Each row was made from one small tree. The marks that hang from a mark follow it in brackets, in alphabetical order. Every link used is in the known rows. Write each row's tree.
In the rows, zero is written as 128.
Known rows
pivik[gizetom laliz rire[dabap vilep] rubupas]: [ 94 122  77  68 113 140 100 185 133  77 135 193 113 179 112 192 120 117
 129 120  77 144 137 150 137 116  99 150 156 153 182  86 123 110 135 165
 186 115 132 173 148 118 130 150 119 110 118  95 116 102 125 139]
rire[buvi[fira] luregon pivik[gizetom]]: [116 110 171 104 147 102 146 113 148 106 141 139 139 128 120 143 159 128
 152 107 165 150 115 117  52 145 110 139 151 133 177 122 168 146 145 165
 120 111 126 140 137 155 134 108 163 121 185 120 169 131 118 139]
vilep[vira[buvi dabap]]: [106 142 147 143  99 131 159 138 126 141  96 112 145 119 113 135 138 135
 124 144 156 125 145 125 175 144 140 115  99 124 120 127 127 154 112 102
 139 151 136  98 112 149 139 130 119 126 117 125 135 121 132 122]
buvi[fira rire[luregon]]: [144 110 156 128 141 123 145 117 141 125 132 111 144 119 145 120 138 117
 116 134 159 125 142 102 114 139 119 124 146 120 181 163 132 187 123 159
 121 147 118 113 138 154 105 115 131 135 127 163 131 159 123 164]
rubupas[pivik[rire[gizetom]]]: [111 156 126 124 114 142 118 135 127 121 146 124 115 100 123 142 122 111
 124 124 134 100 145 147 102 115 134 157 126 115 171 106 136 132 164 135
 112 139 119 110 105 124 126 128 126 124 119 125 133 110 129 126]
laliz[bibu]: [139 139 124 152 130 135 108 101 116 147 136 113 121 129 129 112 114 135
 132 130 149  99 109 128 129 121 145 115 115 106  73 150 123 117 136 114
 102 103 135 136 114 123 133 134 128 141 121 127 117 129 143 117]
luregon[gizetom[rire[pivik]]]: [141 137 132 134 130 138 144 150 130 142 149 122 129 108 131 112 116 103
 117 119 133 123 107 145 124 130 142 147 150 124 134 134 120 122 158 133
 126 113 109 127 116 129 126 116 142 120 142 120 109 149 152 142]
laliz[buvi[rire] fira]: [155 112 105 159 155 113 102 114 130 135 108 125 121 146 140  90 125 116
 120 123 108  92 150 116 161 142 124 130 119 121  72 159 119 116 118 130
 137 142 133 122 152 119  94 132 118 128 101 150 117 134 130 135]
fira[laliz[bibu[dabap]]]: [134 142 136 148 119 163 118 103 139 145 139  94 135 139 123 112 114 147
 130 137 127 111 123 116 154 110 123 123 109 102  89 158 131 131 133 114
 126 110 144 135 137 127 149 133 142 153 138 129 128 130 132 109]
pivik[laliz[fira] vira[buvi]]: [120 120 126 118 109  90 104 137 135 113  79 141 142 132 133 131 122 138
 106 140  99 130 125 123 147 144 127 115 108 136  99 117 127 106 117 114
 158 125 117 136 153 104 127 134 114 136 110 119 105 129 116 115]
dabap[bibu[laliz[buvi]]]: [145 135 136 143 159 149 138 115 121 121 137 102 131 105 142 129 121 133
 127 118 133 106 109 120 139 115 130 121 105  96  67 158 131 131 118 137
  96 112 145 142 127 113 132 125 147 144 130 129  94 138 141 117]
laliz[bibu buvi[rire[vilep] vira] fira]: [172  87  72 172 161 117  99  92 110 132 106 150 108 163 136  86 139 140
 143 114 131 115 123 101 163 133  99 130 124 128  27 174 118 108  83 118
 102 137 141 137 149 132  83 143 110 135  96 156 139 133 125 116]
laliz[buvi]: [135 137 123 136 143 128 112 121 128 139 123 114 124 140 147 115 108 121
 119 124 118  90 136 133 151 133 153 115 117 110  84 125 125 109 139 127
 122 132 140 130 129 116 118 123 137 121 114 124 115 136 135 129]
vira[buvi[rire]]: [132 140 153 133 138 114 147 143 139 144 118 115 148 122 133 125 132 114
 110 131 154 107 143 110 143 147 135 119 129 110 131 133 137 154 131 127
 132 163 126 107 113 144 108 119 125 125 112 131 122 137 135 133]
vira[dabap pivik[laliz]]: [125 123 155 114  94 119 146 142 119 143 120  96 137 118 122 136 117 128
 110 132 119 163 159 119 153 131 131 128 106 142 160 110 117 134  97 116
 143 135 125 127 123 105 119 148  95 131 121 119 122 110 117 146]
vilep[vira]: [119 149 134 137 101 137 141 120 117 143 116 103 122 121 122 129 121 131
 122 150 146 102 121 140 159 130 149 129 122 116 106 149 121 135 139 114
 115 136 132 114 111 146 143 116 131 138 123 133 116 138 142 121]
luregon[gizetom[rire]]: [146 139 123 138 132 150 137 153 132 140 143 120 127 113 143 110 108 109
 110 126 123 104 107 155 144 129 151 136 148 123 123 134 115 128 158 132
 128 111 114 121 113 128 121 122 136 120 131 125  94 144 152 137]
rubupas[dabap[bibu]]: [175 137 123 146 154 134 120 123 125 125 141 119 130  98 130 122 122 132
 146 139 148  90 127 142 130 110 155 117  96 115 147 131 124 131 127 133
 107 147 127 125  95 122 165 121 132 149 119 137 104 127 138 134]
vira[dabap pivik[rire rubupas]]: [ 93 128 132 113  93 137 124 175 108 135 133 121 129 134 119 150 129 116
 109 121 120 152 163 145 147 126 128 150 113 133 186  99 137 161  98 118
 168 154  93 122 123 108 128 144  93 113 106 112 140 100 126 146]
luregon[rire[laliz[fira]]]: [131 125 128 134 152 132 129 121 140 149 133 126 112 117 138 100 115 120
 113 131 111 118 100 149 142 138 141 140 139 134  89 139 122 110 129 112
 112 113 121 124 130 116 114 118 111 129 132 134 123 132 131 145]
vira[dabap[bibu] pivik]: [146 121 158 135 119 133 150 135 106 147 131  91 141  94 121 131 125 135
 127 122 153 150 153 127 138 122 137 133  93 117 148 127 124 149  79 108
 126 147 123 117 105 106 134 143  94 129 127 121 125 109 135 140]
rubupas[rire[luregon]]: [127 147 134 136 136 143 123 116 130 132 151 131 114 112 147 128 121 106
 134 122 156 119 144 120  99 121 154 122 128 119 176 134 121 127 152 130
 123 151  95 125 101 137 142 131 142 115 133 119 122 148 121 125]
vira[dabap[bibu] pivik[laliz[fira]]]: [153 109 145 135 116 122 139 130 115 130 114 100 137 103 115 126 124 139
 123 120 124 164 152 119 151 128 117 138  85 138 129 132 116 131  67 111
 139 129 123 130 130  93 121 158  84 140 129 124 113 107 121 140]
rubupas[pivik[laliz vira] rire]: [121 155 108 118  98 117 113 129 116 114 134 137 112 120 131 132 106 114
 123 134 121 133 154 127  93 117 139 129 124 135 188 100 103  97 139 132
 136 153  80 126 113 119 138 139 129 128  96 117 115 142 104 112]
vilep[vira[buvi[rire] dabap]]: [113 136 145 142 105 126 165 140 123 140  94 114 150 120 112 132 143 129
 119 147 164 129 154 115 177 144 123 120 112 126 134 139 124 166 106 113
 140 163 133  93 116 160 122 128 117 129 108 137 136 127 132 129]
pivik[laliz rire vira[dabap]]: [ 92 124 123  86 106 126 104 152 112 101 100 154 147 123 121 160 115 131
  94 154 103 147 153 134 156 110 115 134 116 138 171 100 120 118 120 136
 168 122 112 145 164 104 142 138 115 125  88 116  94 116 108 142]
rire[gizetom laliz luregon vilep]: [127 120 134 104 133 140 155  85 148 131 155 147 120  94 136 145 145 132
 164 124 144 163 100 122  68 113 132 133 162 144 156 121 136 125 162 123
  79 107 176 128  90 146 141 111 138 110 192 115 166 109 129 119]
bibu[dabap laliz[buvi[fira rire]]]: [108 134 136 144 145 145 145 140 139 117 134 102 129 147 145 128 148 122
 114 138  99 125 137  92 172 123  91 104 123 113  94 168 138 162 139 164
 121 127 147 145 176 135 113 123 157 140 119 162 117 157 120 151]
bibu[dabap laliz[buvi[fira]]]: [101 139 138 143 141 149 139 138 143 115 136  99 124 146 148 130 143 127
 119 135  91 122 127 103 170 124 105  99 110 111  78 154 140 151 146 154
 120 112 148 149 173 123 129 125 158 139 128 150 118 152 122 142]
dabap[bibu]: [160 137 142 139 152 144 130 114 118 131 136 103 133  93 133 125 112 133
 129 129 158 101 120 137 130 116 150 130 108  95 107 151 128 133 119 125
 104 127 135 127 106 115 142 124 126 138 132 124  96 138 150 127]
dabap[bibu[laliz[buvi[rire] fira]]]: [159 119 125 158 168 139 131 111 122 118 128 109 130 109 138 112 132 129
 128 117 125 108 117 109 145 121 110 132 108 103  60 180 127 136 105 139
 106 119 139 136 141 114 117 130 134 148 123 145  96 138 138 122]
pivik[gizetom laliz rubupas]: [115 132 102  98  95 121 103 157 126  98  98 144 131 170 130 162 104 122
 110 131  92 118 129 158 142 131 130 129 136 134 148 113 120 117 143 148
 176  94 120 162 128 110 115 144 129 133 111 107  98 125 134 126]
rubupas[pivik[gizetom vira]]: [121 134 114 117  95 109 101 136 115 113 111 135 133 125 124 143 118 129
 121 137 129 101 143 151  98 124 148 134 130 113 165 106 121 111 152 134
 139 131 112 122 112 115 137 136 120 127  94 126 122 116 131 112]
pivik[gizetom rire[laliz] vira[buvi dabap]]: [ 90 115 122  88 117 115 108 169 121 102  76 185 173 140 106 166 143 133
 108 143 110 150 153 142 128 132 115 127 128 135 175  79 133 132 134 126
 187 120 126 131 152 121 145 132 125 114  90 117 118  97 116 129]
vilep[vira[pivik[laliz]]]: [117 145 143 119  78 121 151 131 114 146 112  92 116 126 114 141 121 135
 109 139 127 136 119 134 154 135 132 136 122 137 118 134 120 125 121 114
 124 139 120 127 114 136 127 124 121 147 129 127 114 131 127 126]
vira[buvi[fira] pivik]: [126 132 171 125 109 100 154 157 141 151 120  88 140 131 137 125 137 123
 110 114 133 138 132 116 127 164 135 119 109 121 133 106 145 168 104 114
 134 161 111 109 114 129 116 117 112 135 133 129 140 129 123 145]
dabap[bibu[laliz]]: [145 138 148 139 150 152 145 117 122 121 145  96 135  90 137 134 122 132
 128 128 144 110 106 121 132 112 133 129 110  94  91 165 133 145 122 134
  93 111 140 136 115 116 144 123 137 149 136 131  90 138 146 118]
gizetom[rire[buvi]]: [135 143 142 133 157 123 140 136 138 129 165 116 135 102 128 111 124 125
 124 132 143  97 112 132 115 135 123 132 142 124 136 126 144 117 153 139
 114 124 124 121 110 152 121 108 148 114 153 114 119 142 139 135]
luregon[rire[buvi[fira]]]: [113 133 151 115 158 128 144 133 142 140 149 114 109 126 151 109 119 122
 117 127 130 110  98 153 137 144 131 134 143 126 106 122 146 132 122 138
 109 125 114 122 127 137 109 100 125 124 142 125 135 135 128 155]
fira[laliz[bibu[dabap] buvi]]: [135 138 122 152 131 160 110  99 137 141 128 102 132 157 129 107 111 148
 130 124 110 105 126 116 163 115 119 115 104 107  59 152 130 113 128 118
 130 111 150 143 150 122 135 135 151 146 131 126 131 129 125 107]
rire[buvi laliz[fira] luregon[gizetom] vilep]: [146 103 126 113 169 143 162  93 160 126 169 169  97 124 132 113 160 140
 168 109 124 165  73 131  80 132 129 150 178 168 101 128 156 117 138 131
  95  95 160 126 135 142 137 120 133 107 200 117 166 102 113 110]
bibu[laliz[fira]]: [124 126 135 149 130 135 127 123 137 126 135 103 124 119 143 115 133 121
 123 134 107 109 115 111 149 129 129 132 115 111  79 166 131 143 139 127
 111 104 137 130 138 112 136 131 126 149 127 144 106 127 134 116]

Which tree is each row?
[123 114 107 106 122 106 103 153 123 105 114 167 159 132 112 147 123 134
 124 145 111 131 129 142 105 126 124 117 156 137 178 105 111 100 154 138
 164 110 133 138 136 135 142 123 142 114 122 126 115 137 141 128] => pivik[gizetom[rire[dabap laliz]] vira]
[135 128 108 183 137 138  89 103 127 136 127 124 109 140 119 100 136 141
 140 131 122 100 120 120 155 120 120 115  93 114  40 174 127 111 133 109
 120 100 137 142 152 112 134 153 119 141 127 142 126 127 136 120] => laliz[bibu[dabap] fira]
[100 139 124 116  94 107 125 189 127 130 121 141 125 166 123 159 135 110
 128  97 119 147 153 139 115 152 133 125 127 136 175  80 134 137 117 117
 186 171  88 128  99 126 117 143 118 109 124  98 148 116 130 119] => vira[buvi pivik[gizetom rubupas[rire[dabap]]]]
[103 114 129 108 100 100 107 158 118 114  69 154 169 140 125 154 134 135
 116 145 130 126 157 140 144 139 138 107 109 117 153  95 124 128 123 118
 182 131 126 125 127 117 141 138 114 117  90 115 120 105 133 120] => pivik[gizetom vira[buvi dabap]]
[141 133 122 152 136 156 118 100 135 143 127 103 136 157 127 104 117 141
 125 127 119 110 136 104 164 113 104 119 116 109  74 164 127 124 121 127
 134 125 146 139 154 135 117 132 149 147 122 139 130 135 125 116] => fira[laliz[bibu[dabap] buvi[rire]]]
[140 124 129 128 112 105 118 131 127 140 115 103 113 141 132 118 115 127
 108 114  89 132 134 122 146 142 128 134 111 141  91 122 122 101 110 118
 135 131 120 141 138  98 102 140 109 139 125 123 114 121 116 134] => vira[pivik[laliz[buvi fira]]]
[115 128 124 138 159 129 130  95 136 145 140 140 101 121 130 101 132 135
 146 117 120 131  75 157 111 129 110 141 148 147  60 130 144  97 135 109
  92  81 142 128 123 133 102 109 133 127 170 122 160 109 132 123] => luregon[rire[buvi gizetom laliz[bibu fira]]]
[140 119 116 116 136 123 124 137 139 111 141 151 137 112 128 142 131 122
 129 127 138 103 120 131 104 132 126 130 146 122 159 128 121 107 162 149
 131 117 132 146  96 146 129 131 134 110 143 110 111 121 140 138] => pivik[gizetom[rire[luregon vilep]]]
[122 142 125 112  96 111 116 127 123 114 123 121 125 114 126 140 108 132
 113 139 120 122 134 135 108 121 142 130 125 127 157 107 119 106 139 134
 124 133 110 126 125 110 131 135 120 134 104 124 116 131 115 116] => rubupas[pivik[laliz vira]]
[128 110 125 108 140 160 146 130 149 126 176 159  97 123 139 152 135 122
 161 109 140 153 112 126 111 114 150 132 164 145 156 120 125 124 139 140
 113 140 151 129 121 137 146 139 118  93 172 114 155 119 136 128] => rire[dabap luregon[gizetom] vilep]
[110 102 134  97 153 139 156 108 143 106 165 166 101 114 139 170 162 142
 192 110 168 172 114 119  86 111 109 139 175 157 181 101 166 134 130 140
  80 151 176 117 106 169 127 114 138  88 208 113 211 113 126 108] => rire[buvi[vira] dabap gizetom luregon vilep]
[147 139 114 148 142 137 122 113 130 140 140 134 118 127 133  97 121 109
 139 133 118 131 141 120 113 130 145 130 130 134 139 134 108 119 140 111
 127 128 115 119 119 124 143 126 133 130 125 134 117 144 122 121] => rubupas[rire[laliz[fira]]]
[142 126 163 128 131 122 157 139 157 137 114  97 165 136 138 110 131 122
 111 131 139 122 145  98 145 154 115 122 125 111 146 139 138 189 107 133
 143 157 129  98 132 152 110 109 131 146 122 147 132 145 122 140] => vira[buvi[fira[laliz] rire]]
[135 130 141 113 124 106 142 148 126 136 139 118 137 127 114 131 132 129
 119 120 120 134 118 138  98 141 119 140 150 139 152 108 136 114 143 130
 135 120 123 133 105 137 115 120 133 125 148 117 124 117 132 135] => vira[pivik[gizetom[rire[buvi laliz]]]]
[136 140 123 135 154 142 130 103 134 132 144 145 117 125 141 120 123 113
 139 115 133 138 138 116  89 125 148 114 139 138 154 123 118 113 151 130
 120 137 113 130 119 137 133 126 158 112 140 124 134 150 109 123] => rubupas[rire[laliz[buvi] luregon]]
[151 116  92 181 151 120  77  89 122 137 113 132 109 155 131  84 120 138
 140 109 110  87 115 123 149 135 129 113  94 117   4 158 118  87 115 108
 119  99 138 142 149 104 112 147 124 136 113 136 125 122 132 110] => laliz[bibu buvi fira]
[116 108 121 104 110 104 111 130 119 108  80 133 151 147 142 130 110 141
 108 145  94 149 151 123 160 132 120 100 106 142 130 106 108 118  96 137
 160 116 131 141 173 103 124 133 123 130  94 130 111 137 106 143] => pivik[laliz[buvi[fira]] vira[dabap]]
[159 118 128 140 148 124 136 112 133 141 127 122 139 124 126 100 132 118
 120 144 128 126 140 111 130 134 124 139 151 130 133 161 121 145 130 128
 121 129 141 111 139 137 110 120 121 139 118 158 119 141 131 138] => buvi[rire[laliz[fira]]]
[153 111 126 139 155 128 134 123 138 134 140 135 135 132 116 112 133 119
 136 136 124 141 150 105 130 128 119 133 159 143 154 150 116 145 125 133
 129 141 154 107 152 141 116 127 118 126 129 161 139 143 133 139] => buvi[rire[dabap laliz[fira]]]
[106 138 108 104 101 120  91 152 114 102 116 154 130 126 115 155 124 122
 111 135 120 100 146 155 100 118 133 149 132 114 178  96 129 114 157 143
 150 137 100 128 125 116 139 136 122 124  85 124 114 107 123 121] => rubupas[pivik[gizetom rire vira]]
[108 121 128 110 135 118 120 140 130 129 136 148 112 139 112 143 111 117
 128 111 125 145 111 136 123 128 112 135 143 141 123 120 114  83 128 140
 131 110 121 161 138 124 112 135 125 124 141 111 136 131 134 149] => luregon[rire[dabap pivik[gizetom laliz[bibu]]]]
[136 124  91 190 154 132  78  98 126 133 115 133 103 161 126  93 133 142
 140 117 102  93 123 119 166 126 114 105  87 118   4 164 125  88 126 114
 125 104 144 152 169 106 117 155 131 132 118 139 131 127 129 119] => laliz[bibu[dabap] buvi fira]
[149 158  81 146 110 132 138 126 126 127 173 146  87 115 118 118 138 113
 172 136 139 113 149 130 100 113 143 132 113 146 199 101 101 107 138 131
 105 191  96 108  64 156 173 129 128 132 105 129 144 116 108 117] => rubupas[dabap pivik rire[vilep[vira]]]
[134 141 127 135 160 155 144  96 134 135 164 159 102 131 132 114 137 125
 157 107 149 155  96 130  70 118 136 126 162 152 132 125 135 117 151 127
 108 105 112 130 120 149 134 125 166 117 166 118 148 136 112 104] => rubupas[rire[buvi laliz[bibu] luregon[gizetom]]]
[107 115 149 120 108 104 127 147 127 125  89 127 166 126 137 130 134 137
 118 147 136 139 150 123 145 145 137 101 101 118 151 105 130 160  99 114
 158 146 120 107 139 121 142 123 112 122 101 130 135 129 124 134] => pivik[vira[buvi[fira] dabap]]
[100 128  84 100 109 127 110 147 115 117 149 174 113 158 134 145 124 123
 151 135 108 165 133 142  99 113 140 121 156 147 183  94 114 114 118 120
 159 151 106 135 124 127 163 123 126 100 121 107 152 139 129 108] => pivik[rubupas[rire[dabap laliz vilep]] vira]
[149 134 128 133 164 156 148 152 135 125 164 135 121 110 128 119 120 122
 138 111 134 122 101 153 127 121 133 138 156 136 128 124 129 124 139 141
 124 116 130 120 125 137 125 121 144 109 163 118 117 140 151 129] => luregon[gizetom[rire[buvi dabap[bibu]]]]
[128 118 136 123 120 125 115 124 102 123 107 125 153 101 131 134 120 143
 125 150 149 130 144 138 140 112 146 117 102 108 143 128 119 132 100 115
 139 133 124 121 127 108 156 131 110 125 104 124 112 126 138 124] => pivik[vira[dabap[bibu]]]
[144 127 123 116 167 130 155  83 137 143 179 144 109 135 117 109 144 153
 170 127 139 148  72 118  86 123 117 128 160 145  69 123 147 100 130 119
  72  92 180 137 116 151 144 111 140 123 175 110 158 105 123 105] => rire[buvi laliz[bibu] vilep]
[159 107 122 152 150 142 135  96 132 138 129 146 126 125 125 105 141 127
 130 118 143 143 107 116 106 125 121 136 160 144 114 175 123 143 134 131
 114 105 129 123 145 139 103 137 130 134 139 158 134 136 126 128] => buvi[rire[laliz[bibu fira] luregon[gizetom]]]
[111 135 146 134  78 129 156 134 107 154 111  93 129 119 110 134 134 135
 121 143 144 143 146 132 164 133 137 134 107 132 136 131 119 145 103 101
 132 151 123 106 109 136 137 132 106 134 121 130 136 115 133 130] => vilep[vira[dabap pivik]]
[136 109 142 114 117 125 136 155 115 128 111 105 134 139 145 132 132 126
 104 129 135 146 139 126 147 142 120 147 131 125 168 123 143 188  94 132
 117 163 101 114 137 132 111 113 111 144 107 160 131 152 116 155] => buvi[fira vira[pivik[rire]]]
[104 139 156 137  80 119 168 148 118 154 100  99 139 120 108 140 144 135
 118 132 151 146 145 124 166 149 133 123  99 132 127 117 130 154  96  94
 142 166 121  97 106 144 131 132 106 129 122 122 146 111 127 126] => vilep[vira[buvi dabap pivik]]
[128 117 112 140 147 136 121  98 135 128 131 142 129 150 121 122 128 139
 170 110 111 158 118 123 102 121 111 102 143 152 106 113 116 124 134 123
 107  90 190 125 149 134 119 120 155 123 164 145 178 133 134 124] => rire[dabap gizetom laliz[bibu buvi[fira]]]
[145 150 110 132 138 136 121 140 138 115 160 142 120 108 107 129 133 121
 138 134 121 106 142 143  94 113 141 141 121 141 206  90 132 130 159 143
 111 154 113 109 108 130 159 127 133 138 104 144 134 110 106 136] => rubupas[dabap pivik[rire[laliz]]]
[148 111 120 135 146 124 122 126 125 124  98 113 133 153 159 111 117 129
 118 127 126 114 139 125 165 145 135 115 122 118 103 129 130 152 106 136
 114 144 134 121 145 127 103 115 135 133 104 155 128 162 122 140] => laliz[buvi[fira vira]]
[105 144 145 109 101 129 124 148 116 146 138 109 118 114 128 147 128 111
 111 121 121 128 136 144 119 120 128 156 128 121 158 108 140 136 144 119
 128 144 113 125 105 117 123 119 116 129 132 119 125 106 134 140] => vira[pivik[rire[gizetom]]]
[126 116 117 115 106 100  93 122 123 112  91 134 131 131 135 125 111 138
 110 150  94 126 126 131 144 127 130 125 117 134 111 131 115  97 122 121
 149 111 119 142 157  98 134 134 113 142 108 128  96 133 120 121] => pivik[laliz[fira] vira]
[142 126 144 131 164 126 147  90 139 134 151 123 132 144 121  99 139 153
 153 128 135 143  84 121  90 137 115 117 148 142  90 130 150 142 125 130
  91  78 160 124 147 148 132 104 155 142 165 140 154 135 118 123] => rire[buvi[fira] laliz[bibu]]
[114 126 142 101 117 141 182 116 135 139 165 139  84 123 127 145 160 140
 154 110 150 158  75 141 102 129 129 153 168 157 114 124 157 123 127 129
  97 137 130 124 104 163 135 116 132 109 191 103 165 100 122 111] => rire[buvi luregon[gizetom] vilep[vira[pivik]]]
[129 112 142 110 136 107 143 127 122 135 140 141 149 126 105 133 139 119
 136 138 146 174 146  99  92 120 114 134 170 141 192 133 123 134 127 137
 130 150 141 121 152 147 134 110 136 122 133 146 153 155 133 140] => buvi[rire[dabap laliz pivik[vira]]]
[139 136 152 128 146 117 157 137 144 145 120 121 154 122 126 122 136 119
 113 133 148 127 135 107 129 148 131 119 141 122 135 130 137 155 133 124
 126 150 140 106 120 148 109 115 131 128 122 136 128 140 129 133] => vira[buvi[rire[laliz]]]
[ 86 104 133 102  91 103 108 137 114 101 105 165 149 131 115 173 146 127
 136 118 155 164 144 137  77 125 132 132 133 129 209 114 141 132 130 140
 171 128  95 150 132 124 150 137 132 105 135 106 162 122 130 124] => rire[luregon pivik[gizetom rubupas vira[dabap]]]
[ 87 148  94 110 102 145  93 140 116 102 123 155 112 149 122 163 111 123
 118 117 101 130 112 158 129 106  99 143 129 137 126 115 134 120 142 136
 148  88 115 163 135 114 112 137 138 133 125 104 119 113 130 122] => pivik[laliz[bibu] rire[gizetom] rubupas]
[115 137 101 121  91 112  94 128 116 100 106 145 126 141 109 152 120 144
 122 137 114 120 131 137 109 114 116 119 119 128 133 115 117  89 150 141
 142 105 120 154 139 112 128 156 129 139 100 123 118 119 117 112] => rubupas[pivik[gizetom laliz[bibu[dabap]] vira]]
